Every row comes from one small tree of marks. The marks that hang from a mark follow it in brackets, in alphabetical order. Every link used is in the known rows. Which tree was each row made from?
Known rows:
V{L{R{U{D}} T}}: [  6   1 -29 -12 -19 -23   7  -5  -6   3  -9   8 -11   3  14   0 -19  -2]
D{U{R}}: [  8  -5 -25  -2  -4  -9   4  -6  -3   5  -8  15  -2   7   6   7   1 -20]
W{T}: [ -1  -2 -22  -7 -11 -16   6  -1   8   6  -2  11 -10   2   3  -5  -6  -8]
R{L{V} U{D}}: [  2   9 -29  -8 -13   0   3   5  -2   8  -5  13 -22  13  12 -10  -8 -11]
W{T{L{R{U} V}}}: [ -1  14 -27 -13 -23 -15  14   2   1  12   5   0 -18 -10   5 -15 -20   5]
T{L{V} W}: [  3   8 -24 -12 -10 -14  10   0  10  11   2   4 -16  -8   6 -18 -10   4]
R{L{T{W}} U{D}}: [ -8   8 -32 -12 -13 -12   4   7  -2   4  -9   5 -17  13  20 -14 -12  -7]
D{U{R{L}}}: [  7   0 -28  -6  -5  -6   4  -2  -7   8  -6  12  -3   8  13  -2   0 -21]
W{T{L{R{U}}}}: [ -1   8 -24 -11 -22 -20  15   1   1   6   1   1 -16  -7   7  -9 -18   1]
P{D{U{R}}}: [ 14  -9 -26  -4  -1 -10   1  -7  -5   5 -10  20   0  11  11   9   3 -28]
U{D R{L{T}}}: [  0  -2 -36 -11  -6 -12  -2   0  -8   7  -7  12 -10  12  21  -7  -2 -19]
D{U{R{L{T V}}}}: [  4  10 -35 -11  -7  -4   3  -2 -10  17   0  10  -4   5  15 -12  -6 -13]
R{L{T{W} V} U{D}}: [ -7  15 -35 -14 -14  -7   4   7  -2  10  -4   5 -19  11  18 -21 -14  -3]
P{D{U{R{L{T V}}}}}: [ 10   6 -37 -12  -4  -5   0  -3 -12  17  -2  15  -1   9  20 -10  -3 -21]
U{R{L{T}}}: [ -2   3 -31 -13  -7 -10   4   1  -4   9  -1   9  -9   3  15  -9  -6 -14]
L{R{U} T{W} V}: [ -8  17 -27 -15 -18 -14  11   5   0   8   2  -1 -16  -4   9 -14 -26   5]
D{U}: [ 10  -1 -20  -1  -5 -11   7  -5   2   6  -6  16  -5   7   6   5  -2 -13]

Write each row's tree:
[ -5  14 -30 -16 -10 -10   6   5   4  14   4   3 -13   0  14 -24 -14   2] : R{L{T{W} V}}
[  3  11 -24 -14 -13 -19  12   0   4  11   5  -3 -15 -13   9 -18 -16   8] : T{L{R V} W}
[  2   1 -23  -5 -14 -13   6   1  -3  -2  -9   9 -17   9  12   5 -12 -11] : L{R{U{D}}}
[  3  10 -26 -14 -18 -20  11  -2   3  14   8   0 -13 -12   7 -16 -16   5] : W{T{L{R V}}}
[ -9  19 -30 -16 -15  -5   9   9   2  12   2   3 -18   2  12 -23 -19   2] : R{L{T{W} V} U}
[  1   2 -27  -6 -12  -5   4   5  -2   2  -9  14 -19  16  15  -4  -5 -15] : R{L U{D}}
[ -4  13 -27 -16 -13 -18   8   1   1  11   5  -1 -11  -7  11 -15 -21   6] : L{R T{W} V}
[  3  -5 -32  -7  -5  -8  -2   0  -5   4  -9  13 -11  13  17  -4   2 -22] : U{D R{L}}
[ -5   7 -40 -16  -8 -10  -2   2  -5  11  -4   4 -11   8  20 -20  -6 -10] : U{D R{L{T{W} V}}}
[  9  -2 -25  -9 -19 -19   7  -4  -4   1 -10  10 -12   4  10   4 -14  -6] : V{L{R{U{D}}}}
[ -6  13 -32 -13 -17 -16   6   3  -3   6  -4   0 -17   5  15 -11 -21   1] : L{R{U{D}} T{W} V}
[ -7  12 -35 -18  -9  -8   3   4  -2  13   2   2 -10   0  14 -23 -11  -5] : U{R{L{T{W} V}}}
[  0  11 -31 -11 -17 -12   5   1  -6   6  -3   7 -18   6  14  -4 -19  -4] : L{R{U{D}} T V}
[  0   4 -30 -15 -20 -26   7  -2  -4   2 -11   1 -10   2  15  -6 -21   2] : V{L{R{U{D}} T{W}}}
[ -8  11 -24 -13 -17 -18  12   5   0   3  -2   0 -14  -2  11  -7 -23   2] : L{R{U} T{W}}
[ -4   6 -24 -13 -12 -23   9   1   2   5   0  -1  -8  -5  14  -8 -18   2] : L{R T{W}}
[  8   9 -23 -12 -13 -15  11  -3   1  12   7   3 -15 -11   7 -11 -14   3] : T{L{R V}}
[  5  13 -23 -11 -18 -10  15   1   0   9   4   3 -20  -9   5  -9 -19   3] : T{L{R{U} V}}
[ -2   8 -26 -17 -21 -24  13   0  -1   5  -4  -1  -9  -7   9  -8 -25   7] : V{L{R{U} T{W}}}
[  5   9 -38 -14  -5  -9   0  -1  -9  15  -3   8   0   7  21 -16  -6 -16] : P{D{U{R{L{T{W} V}}}}}
[ -4  10 -27 -14  -9 -13   6   1   7  11   2   6 -12  -2   8 -15 -14   2] : L{T{W} V}
